Each row comes from the steps of one path. Every step used is in the known rows, and no mark comes twice. Write the path behind each row, first mark first.
Known rows
u > r > l > d > f > v: [ 10   5   0  -3  10   6  26  17 -24   4   0   1   9  -2  -9  19  13 -13
  19 -16   6   5   2   4  -4 -39]
x > l > r > u: [  2  10   8   4 -12  23   4   4 -12  19  -4   0  13  -1   0  12   2 -14
  18  15   2   4   2   0  21   4]
x > l > d: [  4  13  -1  -1  -8  21   7   2   3   8   4   2  13 -10  -4  20   3 -14
   5   1  -3   0  13  -1   2  -9]
u > r > l > f > v > d: [ 17   5   1   0  18  -7  29   8  -4  -3   6   2  10 -12   5  14   4 -27
  18 -16  14  -3   9  -4  19 -27]
d > r > l > f > v: [ 20  10   4   0  22  -8  14   6  -5  -3  -6   2  13  -1 -13   4   6 -19
   7 -14  17  -3  -3  -2  18 -27]
f > d: [ 2  2 -2  1 -4  3  9 -1 -1 -4 12 -8 10 -3 -3 18  6 -3 -4  3 -7  8 -6  3
  0 -5]
u > r > l: [  6  10   0   2   7  -4  19  12  -8   5  -3  -7  20   1  -4  12  11 -17
  26 -13   5  13   3  11  13 -20]
v > d > l: [  2  11  -6   0 -13   2  21  11  -4   4  -1   3  20  -3  -5   8  10 -13
   8  -2   6   1  16   5 -19   4]
x > l > r: [ -4   9   4  -2 -14  17  -2   0  -2  10  -7  -2   9   1 -10  20  -2 -17
  14  11  -5  -1  12   1  14   3]
r > l: [ 12  11  -3   5   3  -5   9  13 -15   6   0   2  23   3  -5   6   3  -5
  10  -3   6   7   5   8  13 -25]
f > l: [ 10  -4   6  -1   9  -1   8   2   2   7   0  -2  -3   7 -21   7  -3   1
   2   7  16   0   3   0   9 -17]
l > f: [  4   2   9   1   5  -8   9  -5   7  -2   8  -2  13 -10   0   5   2 -21
  -3  -2   6  -4   1  -5  11  -4]
d > l > f > v > r > u: [ 21   8  11   2   8  -1  22  -5  -9   5   1  -2  12   3   1  -3   7 -19
   8  10  15 -11  -9  -4  -2   3]
u > r > l > d > f: [  0   8   1  -1   6   4  29  19 -23   5  -1  -1  19  -4  -5  18  15 -16
  20 -19   0  16   4   7  -6 -26]
x > l > d > r: [  2  16  -1  -3  -2  22  11   4   7   7  -6  -1  14  -8 -11  18  11 -17
   8  -9   1   6   8   1   1  -5]
u > r > d > l > f: [ -1   9   6   9  12   3  25 -11   2   3  -4  -9  23  -4   0   8  13 -37
  21 -11  15  -1 -10   6   3   9]
d > r > l: [  8  16  -3   2  10  -4  12  16  -9   3 -12  -1  24   6 -15   5  13 -10
  12 -15   9  14  -1  10   9 -18]
d > l > f: [  8  11   8   2   0  -4  11  -9   0  -3  -2   0  18  -3  -7   0   5 -28
   3   1   5  -8   3   2  -8   3]
v > r > u: [ 3  4  7  3 -3  2 22 14 -9 16  4 -9 19  5 11  1 13  3 12 11 10 16 -8  1
  6 11]
l > d > f > v > r: [  1  -4   2  -8  -2   8  24  14 -17   5   5   0   2   0 -10  17  11   3
  -1   2   4  -2   0  -6 -20 -16]
v > d > l > r > u: [  1   6  -5   4 -17   7  26  14 -17  14  -4   3  21  -7   5   8   9 -10
  16  11   5   5   9  -3 -13  15]
x > l > d > f > v > r: [  4   9   8  -9  -5  23  15   7 -14   6   2   2   1   4 -11  19   5 -11
   4   2   1  -6   9  -1  -7 -14]
d > f > v: [  4   1  11  -6  -2   4   4  10 -19   5   1   5   0  11 -24   6   9  -6
   2  -4  14  -5  -3   9  -7 -29]
d > l > f > v > r: [ 16   6   9  -3   6  -6  18  -8   1  -3  -2  -4   7   4  -7   3   3 -20
   5   9   9 -16  -1  -3  -8   2]

Which path is each row?
[ 11  -8  -3  -2  10   5  17   4   2   7   5   1  -2  -7 -15  15  -1   6
  -3   6  11  -1   6  -9  -4 -19] => f > l > d
[ -1  -2   3   6 -10   6  12   9 -15  17  -2  -5  15  -5   3   9   8  -1
  14  16   4  10  -5  -4  11   7] => l > r > u
[  6  16  11  -2   8  14   7 -12  10  -7   4  -4   8  -6  -4  16   2 -34
  -2  -8  -3   0  -3  -2  18   3] => x > l > f > d > r
[ 13   1   3  -5  13  -6  19   2  10  -5   4   3   3 -14  -5   9   6 -21
  -3 -11  19 -10   4 -11   7 -12] => l > f > v > d > r
[ 13  10  12   1  12  14  10 -12   5   3   6  -3   6   1   1  12  -5 -27
   6   7  17 -19  -2  -7  27  -1] => x > l > f > v > r > d
[  4   9   6   4   5   6  14  13  -5  14  -7  -4  21   0  -6  -2  21  -7
  12  -8  18  19 -14   7   7  -1] => d > r > u
[  7   9   8  -7  -6  25   8   5 -14   7   3   9   2  -2 -16  19   4 -16
   4  -2   4  -8   8   1  -5 -26] => x > l > d > f > v
[  8  17   3   2   0  27  16   8  -2  15  -3   0  18 -10  -2  12  14 -16
  12  -6   7  11   0   0   8  -4] => x > l > d > r > u
[  6   0   7   2   7  -4  12 -11   5 -10  17  -6   8 -13   5  14   0 -20
 -11   0  -4  -1  -6  -8   8  -2] => l > f > d
[ -9   6   3  -6 -12   2  19  21 -17   5   5   8  13  -1  -8  10  11  -9
   0 -10   9   7  12   4 -14  -9] => v > d > f
[ 15  10  15  -6   6   9   8  -8   8   1   5  -3   0   1  -4  11  -5 -26
   4   6   9 -16   6  -6  23  -6] => x > l > f > v > r
[ 14  -4   0   2  19  10  25  10  -4  14  -4   1   3  -7 -13   7  10   4
   4  -1  21  11  -7  -9   1 -12] => f > l > d > r > u
[  1 -11   0   5  10   6  11  -1  -6  12  -4  -4   0   4 -15  15  -5   2
   9  18  18  -5  -5  -8  14  -2] => f > l > r > d
[ 17  10   9  -4   3  11   9  -5   8  -1   9   8   2 -11  -1  14  -6 -31
   0  -2  12 -19  16  -9  20 -15] => x > l > f > v > d
[ 13   7 -11   5   3   1  19  14 -16   5   5   4  23 -10   2  14   6  -2
   5  -3   0   7   8  -2   0 -27] => r > l > d
[  6  11   0   0  -4  -4  24   2   1  -2   3   5  20 -12   3   6   5 -26
   2  -3   7  -6  15  -4 -13   7] => v > d > l > f
[ 12  -4   8   2  17  -4  18  -8   5   0   8  -7   6  -3   4   8   1 -14
  -1   8  20 -16 -10 -12  17  -2] => l > f > v > r > d
[ -7   1   3  -2  -7   9  17  14 -17   4   5   4  13  -7 -10  14  13  -3
  -2  -6  -1   7   3   1 -22 -15] => l > d > f
[ -5  -1   9  -2  13   4  23   9 -17  10  -1  -5   7  18 -12   6   5   0
   5   8  20   4 -10   3   1   3] => v > r > d > f > l
[ -7   3   3   8   8   6  18   1   5   9   0 -12  18  -1  -2  14  16 -18
  21 -10  15   8  -9   9  11   0] => u > r > d
[  0  -6   7  -4  -1   8  26  22 -29  15   1  10   2   0  -9  10   2   0
   6   8  18   7   7  -6  -2  -6] => v > d > f > l > r > u
[ -3   1  10   2  10  11  18   4 -12   9  -1  -5   7   7 -14  13  16 -19
  19 -14  22   1 -13  12   3 -17] => u > r > d > f > v
[  7  -3   6  -3   0  13  29  17 -26  12   7   2   5  -3  -1  10  14   4
   2   4  10   4  -8  -5 -15 -15] => l > d > f > v > r > u
[ 15  -2   5  -3   7  -6  17  -1   6  -3  12   6   2 -16   1  11   0 -18
  -5  -1  15 -16   9 -13  10 -16] => l > f > v > d
[  6   9  -3   1  -8   5  11  -5  -7  -5   3  -7  14   3  -8  13   9 -10
   0   5  -8   4  -6   8 -16   2] => f > d > l
[ -1  -1   9   4  13   9  12   5 -19  11   0   3   6  12 -20   5   4  -6
   2   1  26   0 -10   6   3 -14] => r > d > f > l
[ -5   9   2   6  -8  23   2  -3  -4  13  -5  -4  15   0  -5  20   0 -18
  15  12   5  -4   3   1  21   8] => x > l > r > d
[ -6  -7   4  -8  -3   4  21  18 -20   7  -1   9  -3   2 -17  16  -1  -2
   2   5  11   3  14  -5  -9  -6] => v > d > f > l > r
[ -2   7   9   0  -4  27   1  -1 -19  12  -6   3   3   8 -16  19   0 -19
  14  10  12 -12  -1   2  14  -8] => x > l > r > d > f > v
